Each row was made from one path, in order. Every step used is in the known rows, and no mark comes twice. Write each row's path.
Known rows:
rurasok-gofa-ruga-lazumuv: [-14 -13 -11 -17  -6  -1  18   5   3   5 -19   9  -9  25 -11   6   5  10
   6 -12  12 -11 -14  -9 -31  -3   8  11 -10  -3  -6  -7  11]
rurasok-gofa-ruga-lazumuv-fola-zipe: [-20 -14 -27 -20   1   4  14   9   7 -11 -21  -1 -12  22  -5   6   7  11
   3 -13  17   2 -18 -21 -48  -8  20   6 -20 -11 -10   8   8]
runek-lazumuv-fola: [-16  -4 -19 -13   5  -3  10   1   4 -21 -16  12   0  -8   1   1   6   5
   9 -14   8   2 -15 -11   1  -3  15  -1  -5   0 -10 -13  -2]
domag-runek: [ -9  -5 -11 -10  -4  -1  -4   0  12   4   5  -1  -7   4   8   5   4  11
  -6  -8   1   3 -14   1  -7  -9  17   5 -11  -2  -6 -12   6]
domag-runek-lazumuv-ruga-gofa-rurasok: [ -7 -10 -10 -22   0   3   5   1   6  11  -6   6 -33 -25  25  -5   1  14
   9 -12   6 -18 -20 -14 -37 -11  10   3 -25  -4 -12  -5   0]
lazumuv-ruga: [ -5  -5 -12 -11  -5   3   6  -5   6   0  -5   7  -8  -3  10   5   0   3
   6  -4   3  -3 -14   2   6   3  15  -3 -11  -2  -9   3  -9]
fimo-rurasok-gofa-ruga-lazumuv-runek-bevav-dudal: [ -7 -17 -31 -17 -15   1  22  -8   4  30 -16   5 -15  24 -38  -9   1  16
  -4 -16  21  13  -8  -7 -78  -7  -1   4 -44  -6   0   3  18]
fola-zipe: [ -6   2 -20  -4  -1   3   2  -3  10   1  -3  -5   1  18  -3  11   7   9
  -3  -5   9   9 -12  -4 -10  -2  16   2  -6  -1 -14   0  -6]
lupon-zipe-fola-lazumuv: [ -8 -16 -25  -8   7   0   5  -4  12  23  12  -8   8   3  -9   3   4   9
   6 -20   3   2 -16 -12  18  11  12   3 -23  -6  -7 -19  -8]
fola-lazumuv: [-10 -12 -17  -5   4  -2   6  -5   8   8  -9   0  -8  -5   1   6   6   7
   6  -9   6   5 -17  -9  -1   4  14  -2  -4  -3 -13 -11  -7]
bevav-runek-lazumuv-fola-zipe-lupon: [-10  14 -31 -30  13  -2   4  -3   8 -21 -15  -1  -4  30  15   1   8  10
   4 -22   7  20 -22 -17 -15  -9  22   3 -23  -7  -6   9   0]
lupon-zipe: [ -2   5 -14   1   1   3   5  -8   9   6  11  -1   8   4 -14   5   1  11
   4 -13   5  -1 -14   1   8  -3   7   1 -14  -1  -7   0  -8]
lupon-zipe-fola-lazumuv-ruga-gofa: [ -5 -33 -27 -11   9   6   5  -1  14  20   8  -6  -3 -28  17   0  -4   6
  12 -21   4  -8 -22 -16   6  13  13  -4 -41 -10  -8  -1 -15]
fola-lazumuv-ruga-gofa: [ -4 -28 -18  -7   4   4   6  -1  10   6 -13   3 -20 -38  27   2  -2   5
  12 -11   7  -5 -21 -14  -8   6  16  -8 -23  -7 -14   6 -14]
zipe-fola-lazumuv-ruga-gofa-rurasok-fimo: [-10 -35 -19 -19  10  10  15  -6   8  17   6  -5 -35 -10   6   2   6   9
  17 -14  -2 -22 -12 -22 -33   6   6  -7 -25 -15  -5  -4   1]
zipe-fola-lazumuv-runek: [-13 -29 -33 -16   3  -4   2  -2  18  12   4  -5  -1   1   1   8   3   7
  -8 -16   6  14 -10 -14  14   9  15  -2 -23  -4  -8 -22   0]
lazumuv-runek-domag: [ -2  -9 -22  -6  -2  -3   5  -7   9  11 -14   8  -7  10 -16   4   3   8
  -7 -12  15  14 -12   3  -2   1  10  -3 -14   5  -8  -1   1]
fola-lazumuv-runek-bevav-dudal: [ -2  -8 -35  -9   4  -1   7 -14  14  30 -16   0  -5  -8  -8  -3  -1  10
  -1 -12  11  31 -11  -1 -28   3   5  -9 -35   3  -9   3  -7]
runek-bevav-dudal-vufe: [ -7   5 -21  -6   4   1   8  -9  11  16  -5   5   0  17 -26  -3   2   7
   2  -4  10  18  -9  11 -17  -6  -1   3 -23   8   0   3  -4]
gofa-ruga-lazumuv-runek-bevav: [ -8 -15 -23 -23  -3  -3  15   3  10   1 -26  11  -3  14 -15  -4   0   9
  10 -18  16  15  -9  -3  -6   0   2   5 -27   3  -7 -12   2]
fimo-rurasok-gofa-ruga-lazumuv: [-16 -19 -11 -13 -15   1  21   2  -1   7 -10   4 -17  28 -26   0   7  12
   1 -13  15 -12 -14 -16 -49  -4   8  11 -12 -12  -3 -11  19]
bevav-runek-lazumuv: [-10   6 -19 -15  -2  -7   8  -2   6   0  -8   7   0  16   8   2   4  12
   0 -13   0   4 -17   1  -5  -4  11   8  -4   5  -5 -10   2]
vufe-dudal: [ -6   8 -10  -5   0   2   9  -7  11   2  -9   8   1  20  -3  12  12   7
  -2  -6   3   6 -14  -2  -8   6  17   4   0   1 -15 -11  -6]
ruga-gofa-rurasok-fimo: [ -7 -13  -6  -6   7  10  13  -7   6   0   8   0 -27   4 -10   6   7  12
   9 -11   2 -24  -6  -8 -44 -11  -1  -3  -3  -8  -5   2   5]
fimo-rurasok-gofa-ruga: [-10 -18  -9  -8 -18   3  16  -6  -2   2   4   1 -21  32 -23   5   7   7
  -6  -7   9 -10 -12  -9 -68  -3   7   9 -12 -13   1  -9  19]
domag-runek-lazumuv: [-12  -1 -11 -14  -3  -6   1   0   5   6  -7   6  -5  -2   7   1   4  12
   1  -9   3   3 -16  -5  -6  -4  14   7 -10   4  -9 -23  10]
domag-runek-bevav: [ -5  -9 -11 -13   1  -3   0  -3  10   3  -2   2  -4  10  -4  -1   0  10
   3 -13   2  11 -12   7 -25   0  13   5 -20   1  -7 -16   5]
ruga-gofa-rurasok: [ -4 -11  -9  -6   5   6   8  -2  11   1   3   2 -16  -4   3   5   7  10
   3 -13   9 -20 -13  -8 -29 -12   2   3  -6  -6 -10  -5 -12]
rurasok-fimo: [-10  -4  -8  -5  -1   4  12  -9   4  -2   4   3 -11  16 -14   9   6   8
   5  -6  -2  -7  -5   2 -12   0   7  -4  -1  -1  -3  -4  12]
fola-lazumuv-ruga-gofa-rurasok-fimo: [ -7 -23 -12 -11   8  12  15  -9   4   9  -5  -2 -44 -22   6   0   2  11
  20  -9   0 -21 -14 -20 -45  -1   4 -13 -20 -14 -11  13  -1]
zipe-fola-lazumuv-ruga-gofa-rurasok: [ -6 -34 -21 -20   9   6   9   0  12  16   2  -3 -24 -19  19   1   5   7
  11 -15   6 -17 -19 -24 -15   6  11  -1 -25 -11 -11 -12 -14]

Write each row's path:
[ -5 -12 -24 -10   1  -6  11   0   9  18 -27  11  -3   1 -22  -2   4  13
   1 -17  20  12 -13  -3  17  -3  11  -2 -14   5 -12  -3  -2] -> ruga-lazumuv-runek-domag
[ -6  -7 -19  -8   2   2   4  -4  12  14  23  -5  15  17 -12   7   4   8
   0 -18   2  -2 -12  -1  17   6   9   6 -18  -2  -2 -18  -7] -> lupon-zipe-fola
[-11 -22 -20 -23  -2  -3  18  -1   9   6 -24  10  -7  25 -24   0  -4  11
   5 -19  17   8  -8  -6 -50   4   4   5 -34  -1  -5  -5  16] -> rurasok-gofa-ruga-lazumuv-runek-bevav
[-14 -20 -22 -20  -8  -2  15   3  10   5 -16   7  -9  22 -11   6   0  11
  -4 -14  15   0 -10 -13 -36  -5   8   5 -22  -3  -6  -1  16] -> rurasok-gofa-ruga-lazumuv-runek
[ -2   7 -16 -17   6   2   1  -9   8  -4  -6  -5  -1  34   1   8   9   8
   4 -13  12  12 -14 -10   1  -1  15   3 -14  -6 -11   3  -7] -> fola-zipe-lupon
[-11 -26 -23 -18   3   0   6  -1   9  15  -2   0  -7  -6  12   4   4   2
   8 -10   1   2 -18 -12  18  16  20  -1 -21  -6  -9 -16  -8] -> zipe-fola-lazumuv-ruga
[ -9   1  -5  -8   2   8  15 -11   2   2   7   1 -25  24 -24   7  10  13
   8  -7  -1 -17  -6  -5 -35  -9   0  -2   2  -6  -6  -5   8] -> gofa-rurasok-fimo
[ -4 -18 -28  -5   2  -5   5  -9   9  18 -21   4 -15  -6 -14   0   4  10
  -1 -12  15  20 -17  -9  -3   7  14  -8 -19   1 -13  -3  -3] -> fola-lazumuv-runek-domag
[ -7 -16 -14 -13   0   1  10   0   4   0 -16  14 -11 -28  24  -1  -1   5
  17 -11   9 -10 -17  -8  -3   5  11  -1 -18   2 -11   0  -6] -> runek-lazumuv-ruga-gofa
[ -9 -10  -8 -16   4   8  20  -8  -2   4 -10  10 -36 -13   2  -2   3  11
  23  -9   2 -26 -11 -14 -44  -2   0  -6 -14  -6  -9   4   6] -> runek-lazumuv-ruga-gofa-rurasok-fimo
[ -5 -20 -27 -11   6  -4   5 -10  14   5 -16   3  -5  -6 -12   0  -4   9
   5 -16  10  24  -9  -6 -17  10  10  -7 -29  -2 -12  -9  -2] -> fola-lazumuv-runek-bevav
[-10 -21 -22 -18  -5  -4  18   2   3  18 -33  11 -15  27 -24   1   3  11
   0 -16  22   4 -15  -8 -34   0   9   5 -23   2  -6   1  16] -> rurasok-gofa-ruga-lazumuv-runek-domag
[-16 -10 -21 -12   7  -1  10   8  10 -16 -15   7   2  -9  -3   0   6   8
   8 -18  11  -1 -15 -12  19 -10  18  -2  -7  -4 -10  -6  -6] -> ruga-lazumuv-fola
[ -7 -18 -26 -13   5   3   6  -6  10  23   9  -4   0  -8   3   1  -1   7
  12 -16   1   0 -19 -12  16  15  15  -3 -35  -9  -8  -8 -13] -> lupon-zipe-fola-lazumuv-ruga
[-13 -23 -23 -13   5  -4   6   0  11  12   2  -3   1   7   2   7   9   5
   3 -14   4   2 -14 -11  14  11  15   3 -10  -4  -8 -29  -5] -> zipe-fola-lazumuv
[ -7   4 -23 -20  13   4   1  -6  10 -23  -8  -4  -5  23   4   6   9   5
   4 -18  12  14 -17 -16  -6  -6  23  -3 -19 -12 -10  10  -7] -> lazumuv-fola-zipe-lupon
[-14 -12 -24 -27   0   4  17   1   0 -15 -16  -4 -22  41 -20  -2  11  12
   6 -23  22   4 -19 -32 -58 -11  19   5 -31 -25  -4   6  14] -> fimo-rurasok-gofa-ruga-lazumuv-fola-zipe-lupon
[ -3 -22 -36  -8   7  -3   4  -8  12  34   0  -5   0   4 -22  -1   1  12
  -2 -23  13  17 -18 -12  10  13  11  -3 -37  -1  -8 -10  -4] -> lupon-zipe-fola-lazumuv-runek-domag
[ -4 -26 -24 -13  11  10   9  -4  13  25  13  -8 -17 -22   7  -2   0  12
  14 -21   5 -18 -21 -23 -13   3   6  -3 -39 -14  -9  -3 -20] -> lupon-zipe-fola-lazumuv-ruga-gofa-rurasok
[-14  -6 -14 -17  -5   0  15   9   5   1 -20  11  -4  14  -2   1   9   8
  12 -12  11  -5 -16  -7  11  -5   8   9  -5   0  -7 -13  -2] -> gofa-ruga-lazumuv
[ -8 -13 -24 -18  -5  -3  14   6   5  15 -35  14 -13  16 -17  -4   6   9
   4 -15  22  11 -17  -6  10  -3   6   3 -19   5  -7  -5   2] -> gofa-ruga-lazumuv-runek-domag
[-14 -26 -21 -15 -17  -1  17  -1   5   7  -5   2 -19  22 -27   1   2  15
  -9 -16  18  -1  -9 -19 -51  -7   7   4 -24 -13  -3  -4  24] -> fimo-rurasok-gofa-ruga-lazumuv-runek
[-10 -12  -8 -22   3   7  10  -5   1   9  -2   5 -43 -17  12  -4   1  17
  15  -9  -1 -23 -15 -14 -54 -10   5  -4 -25  -8  -7   1  15] -> domag-runek-lazumuv-ruga-gofa-rurasok-fimo
[-10 -12 -22 -12  -1  -4   7   2  15   3 -10   5   3  -5  -8   3   0  13
  -3 -16  14   8  -8  -8  22  -7  11  -2 -13   1 -12  -5  -1] -> ruga-lazumuv-runek
[ -9 -22 -35 -11   6  -1   2  -6  19  22  15 -10   6  -2  -9   4  -1  12
  -5 -21   6  13 -12 -15  13   8  11  -3 -36  -6  -7 -12  -4] -> lupon-zipe-fola-lazumuv-runek
[-19  -6 -28 -19   2   4  10  13   8 -15 -21   1  -9  11   1   2  10   9
   8 -13  17   7 -20 -20  -7 -11  20   4 -14  -9 -11   1  -5] -> gofa-ruga-lazumuv-fola-zipe
[ -8 -32 -33 -19   9  -6   6  -6  17  13  -4  -2   4   5 -11   2   0   7
   3 -21   7  22  -6  -8  -5  17  11  -1 -34  -2  -7 -27   0] -> zipe-fola-lazumuv-runek-bevav
[-13   2 -25 -32   9   4  11   7   6 -20 -28   3 -10  30   1  -1  13   7
  14 -20  19  10 -22 -25   2 -11  18   4 -24 -12  -8   4  -5] -> gofa-ruga-lazumuv-fola-zipe-lupon
[ -9  -4 -15 -22   3   7  16  -7   4   4  -4   5 -37   0  15  -3   1  16
  14 -13  -5 -24 -14  -9 -53 -10   1  -2 -18  -5  -3  13   8] -> bevav-runek-lazumuv-ruga-gofa-rurasok-fimo
[-17  -1 -27 -17   4  -2  -3   4   9  -9 -11  -2 -10  -3  14   2   5  14
  -2 -11   8  16 -19 -16 -25 -12  27   2 -20  -5 -14  -6   6] -> domag-runek-lazumuv-fola-zipe
[ -4 -23 -16 -11   7   8   9  -4   8  11 -12   0 -33 -30  18  -1   3   9
  14 -12   6 -16 -20 -20 -28  -2   9  -6 -20 -12 -15   7 -17] -> fola-lazumuv-ruga-gofa-rurasok
[ -8   4 -19 -22  -5  -3   8  -3   5   3 -13   9 -10   4  22   0  -1   9
   6 -10  -2   2 -20   2  -3   1  14   3 -15   3  -5   2  -2] -> bevav-runek-lazumuv-ruga
[ -7  -3 -32 -23  -4   1  15  -1  10  26 -27  11  -3  13 -13  -7   1  10
   5 -14  18  20 -11   1 -17  -4  -2   2 -35   6  -4  -1  -2] -> gofa-ruga-lazumuv-runek-bevav-dudal
